Each row was made from one path, in order. Every step used is in the known rows, and no mark comes twice. Write each row's path.
Known rows:
fodusek, buzu: [  0.1 -15.6  27.2   4.4  -4.4   3.4  -2.6  36.7   7.3 -17.7  -4.4 -19.8
   1.4  -4.5  -3.1   7.9   6.8  -1.5   0.0]
dunof, rika, vitis, monev: [  6.2  10.1   2.0   3.8 -23.9  24.2  11.1 -30.0   5.4   9.5  55.9 -15.9
  -6.5  -8.2  26.9 -16.9  -5.3   5.1 -15.7]
diruf, rika, vitis, monev, nisos: [ 25.6   7.2  -7.2  -1.7 -26.7  -4.5  27.6 -45.8  13.1   8.3  58.4  -1.6
  -8.0  26.9  22.7  10.1 -24.0 -19.4  21.0]
diruf, monev: [  4.6 -10.9  -7.4  -1.4  -8.4   0.5  19.4  -0.9   4.1  -3.5  -4.9  -8.9
  -7.9   0.0   0.1  33.6  -6.6   0.9  31.5]
monev, vitis, diruf, buzu: [ 44.8 -10.2   0.4   3.7 -13.3   9.9  47.6 -43.1   5.5  21.5 -14.2   4.2
  -9.0 -14.1 -17.0  59.6 -12.3  10.1  35.5]
vitis, diruf: [ 24.7  -2.0  -8.9  -0.3  -2.1  10.7  20.4 -13.3  -0.1   6.5  -8.2   1.9
  -3.6  -9.2   3.3  36.2  -5.0  12.8   5.4]
vitis, diruf, monev, buzu: [ 28.4 -13.6  -3.0  -1.6 -12.0  11.6  51.7  -8.8   3.6  24.8 -31.6  -8.3
  -9.0 -12.4   5.9  71.3  -7.8  15.8  52.4]
buzu, monev: [ -1.4 -12.3   9.4  -5.3 -10.9   5.1  24.8 -12.0   3.3   2.2  -9.7 -12.1
  -2.8   6.0  34.8   2.2  -4.0  -2.6  -6.6]
diruf, buzu, monev: [  5.7 -20.0  14.1  -1.3 -16.1  -3.9  18.4  -9.7   6.2  14.6 -18.5  -8.7
  -6.1  -0.4  -2.2  31.3   2.5  -4.8   6.8]
fodusek, buzu, monev, vitis: [ 12.2 -27.8  38.1   1.1 -20.4  14.0  45.5   0.7  13.1 -11.9 -11.5 -31.1
  -3.1   0.9  33.7  12.5  -7.6  -3.8  10.3]
rika, vitis, diruf, monev, buzu, fodusek: [ 15.1 -17.3   3.3  -1.8 -24.1   6.5  28.0   4.4   5.8  31.3   4.7 -16.3
   3.7   8.4  23.4  69.7 -21.8  13.5  40.9]
diruf, monev, vitis: [ 20.0 -12.0  -3.9  -0.5 -14.5   6.9  48.4 -28.9   6.4   1.1  -4.0  -9.5
 -10.4  -0.2   6.4  36.4 -18.1   1.2  49.8]
fodusek, buzu, monev, vitis, diruf, rika: [ 36.6 -19.7  28.3  -3.3 -27.9   9.2  59.3  -5.8  14.0  -4.0   5.0 -29.7
 -11.2  -6.5  43.0  50.6  -9.3  -9.9  20.3]
rika, vitis, monev: [  2.5  -1.7  -2.4   5.8 -16.8  14.9  18.3 -47.8   9.5   2.7  29.1  -9.6
   3.3  25.7  15.5  -7.1 -19.0  10.9   0.8]
buzu, monev, nisos: [ 17.0 -17.5   9.5  -6.5 -12.9   4.0  40.9 -21.4   7.8   4.4  -8.2  -3.8
  -5.7  10.1  34.2   1.5 -15.3 -11.3   8.6]
dunof, rika: [  3.9  11.7   4.7  -1.3  -8.5  11.0  -5.1  13.3  -3.3   7.7  29.6  -7.1
  -8.4 -30.8  12.9 -10.2  11.9  -4.6 -16.0]
fodusek, buzu, monev: [ -1.2 -26.9  35.1  -0.1 -14.1   7.5  19.4  26.6  10.4 -15.6 -13.0 -30.7
  -1.1   1.1  28.3   9.4   3.0  -3.4  -5.9]
buzu, diruf: [-14.3  -5.2  -1.2  -4.9   2.4   7.8   3.1   9.8  -4.7   8.7 -10.5   1.6
   0.1 -14.0  39.5  -6.2   2.7 -10.3 -12.9]
vitis, monev: [ 14.8  -4.8   1.1   6.1  -6.0   9.1  40.6 -37.1   3.6  -0.7  -5.1 -10.8
  -3.7   0.8   4.2  -6.6  -1.0   6.1   4.5]
rika, vitis: [-10.4   2.7  -4.2   0.5 -11.7   6.8 -18.5 -14.0   5.9   2.5  33.5  -0.4
   6.4  24.9  11.6  -0.4 -18.2   5.3  -3.3]
diruf, rika, vitis, monev: [ 10.8  11.8  -7.9  -0.6 -24.9  -3.7  14.7 -38.9   9.8   7.0  57.4  -8.9
  -4.9  23.3  23.2  10.5 -15.1 -12.1   8.6]

Which path is each row?
[ 28.6 -11.8 -14.8  -1.7  -8.8  10.8  38.1 -14.2   3.6   3.6 -13.0  -6.2
 -10.9  -9.4   3.5  66.8 -10.1  13.9  34.2] | vitis, diruf, monev
[ 13.9 -13.5  12.5  -3.9 -17.2  11.5  54.1 -39.4   6.3   6.7  -8.4 -12.4
  -4.9   5.0  40.8   4.8 -15.8  -2.2  11.8] | buzu, monev, vitis
[-13.6 -20.3  25.8  -0.1  -2.5  10.7  -0.2  45.6   2.8 -10.2 -13.9 -17.8
   1.0 -16.8  32.7   1.6   9.2 -10.6 -11.2] | fodusek, buzu, diruf
[ 15.0  -7.5 -17.8  -1.1 -20.0  16.3  15.7 -27.5   9.8   5.3  21.9  -5.4
  -3.0  16.1  14.8  59.1 -27.3  18.0  27.4] | rika, vitis, diruf, monev
[-13.9   5.8   6.1  -8.8 -18.4  -0.7   4.3   7.5   1.1  40.8  17.1  -1.7
   0.2   2.2  55.0  13.0  -6.0 -20.6  15.3] | monev, buzu, diruf, rika, vitis
[ 33.0 -10.1   1.9   4.8  -7.3   7.8  56.9 -46.5   7.2   1.5  -3.5  -1.9
  -7.9   4.8   3.9  -7.3 -12.5  -3.1  19.7] | vitis, monev, nisos
[  4.5 -13.1   6.1  -1.1 -11.4   1.2  34.6   5.4   3.7  20.4 -26.6 -11.6
  -6.1  -2.8   3.1  38.2  -3.9   3.2  52.4] | diruf, monev, buzu
[-14.2  -7.6  18.4  -4.2 -18.4   1.5 -14.5  38.4   8.2  -3.9  36.0 -18.4
  -0.2   2.2  48.6  15.7  -2.2 -24.4  -7.1] | fodusek, buzu, diruf, rika, vitis
[ -1.1  15.3  -9.0  -5.9 -20.1 -11.2 -18.4  -9.1   6.8   6.9  61.9  -0.8
  -1.9  22.9  19.8  16.5 -14.7 -16.9   5.0] | diruf, rika, vitis
[ 32.3   9.6 -13.3  -6.0 -10.4  -4.6  19.4  -9.8   1.1  10.2  20.8   2.3
 -10.4  -8.6  11.3  51.7  -2.7  -6.5  12.5] | vitis, diruf, rika
[ 17.4   3.0   0.1  -2.4 -29.7  26.0  20.8  -7.4   5.6  32.3  32.4 -14.3
 -10.2 -18.7  28.0  47.2 -10.7  13.4  24.6] | dunof, rika, vitis, diruf, monev, buzu
[ -8.0  -7.0   8.0   2.5 -18.4  20.8  34.0 -35.8   6.0  30.9   2.5 -10.4
   4.1  11.8  47.1  -7.6 -14.4   5.6   9.8] | rika, vitis, monev, buzu, diruf
[ 40.1  -5.5   1.5  -8.8 -25.8   7.9  69.7 -47.8   7.4  15.4   8.4 -11.3
 -13.2  -1.7  50.6  46.6 -18.2  -7.6  21.8] | buzu, monev, vitis, diruf, rika
[ 17.0 -14.0   2.9   2.5 -19.5  -1.3  -2.8   0.5   4.9  25.6  17.9  -4.6
   5.7   5.8  -6.3  63.0 -14.0   9.3   9.2] | rika, vitis, diruf, buzu, fodusek
[ -3.5 -11.0  19.7   0.2 -23.0   8.4  14.7  11.6  11.0  -4.5  32.3 -25.9
  -3.3   1.9  51.6   9.6  -3.0 -19.5  -3.9] | fodusek, buzu, diruf, rika, vitis, monev
[ 18.7  -2.8   5.1  -3.0 -33.1  22.5  10.1 -18.7   7.3  26.1  39.0 -12.8
 -10.1 -16.5  26.7  41.3  -6.7   6.7 -10.0] | dunof, rika, vitis, diruf, buzu, monev
[ 44.6 -17.9  10.5   3.5 -14.5  -0.4  48.1 -16.2   1.9  27.5 -14.2  -4.5
  -3.6 -20.1 -11.2  66.6  -9.0   3.9  32.7] | monev, vitis, diruf, buzu, fodusek
[ 15.2 -31.3  35.6  -1.5 -15.7   6.6  33.9  17.8  13.6 -13.6 -11.8 -22.9
  -3.5   4.9  27.6   9.6  -7.1 -11.8   8.2] | fodusek, buzu, monev, nisos
[-15.4   8.6  -9.2 -10.3 -16.3  -2.3 -13.5   2.0   1.5  14.7  44.8   1.5
  -2.1   6.1  57.4   8.1  -9.9 -25.7  -8.5] | buzu, diruf, rika, vitis
[ 28.4 -21.2   6.6  -1.8 -13.2   1.2  51.6  17.7  -0.5  31.5 -31.6 -17.0
  -3.6 -17.5  11.7  77.8  -4.7  10.2  49.8] | vitis, diruf, monev, buzu, fodusek
[ -4.6   5.4  -8.2  -5.5 -20.0   4.2  16.5 -24.8   4.2  14.6  41.6  -6.2
  -4.5   7.0  60.2   2.8 -10.7 -20.9  -4.9] | buzu, diruf, rika, vitis, monev
[ 17.5  -4.6   9.8  -2.8 -30.5  15.9  21.3  20.1   1.5  38.5  32.7 -22.8
  -4.3 -24.4  34.3  53.8  -7.3   7.0  21.9] | dunof, rika, vitis, diruf, monev, buzu, fodusek
[ 29.8 -20.2   4.1  -1.4 -15.9   7.1  36.8 -22.5   5.5  19.8 -24.7  -5.5
  -9.0 -10.1   1.1  64.6  -2.3   8.4  11.5] | vitis, diruf, buzu, monev
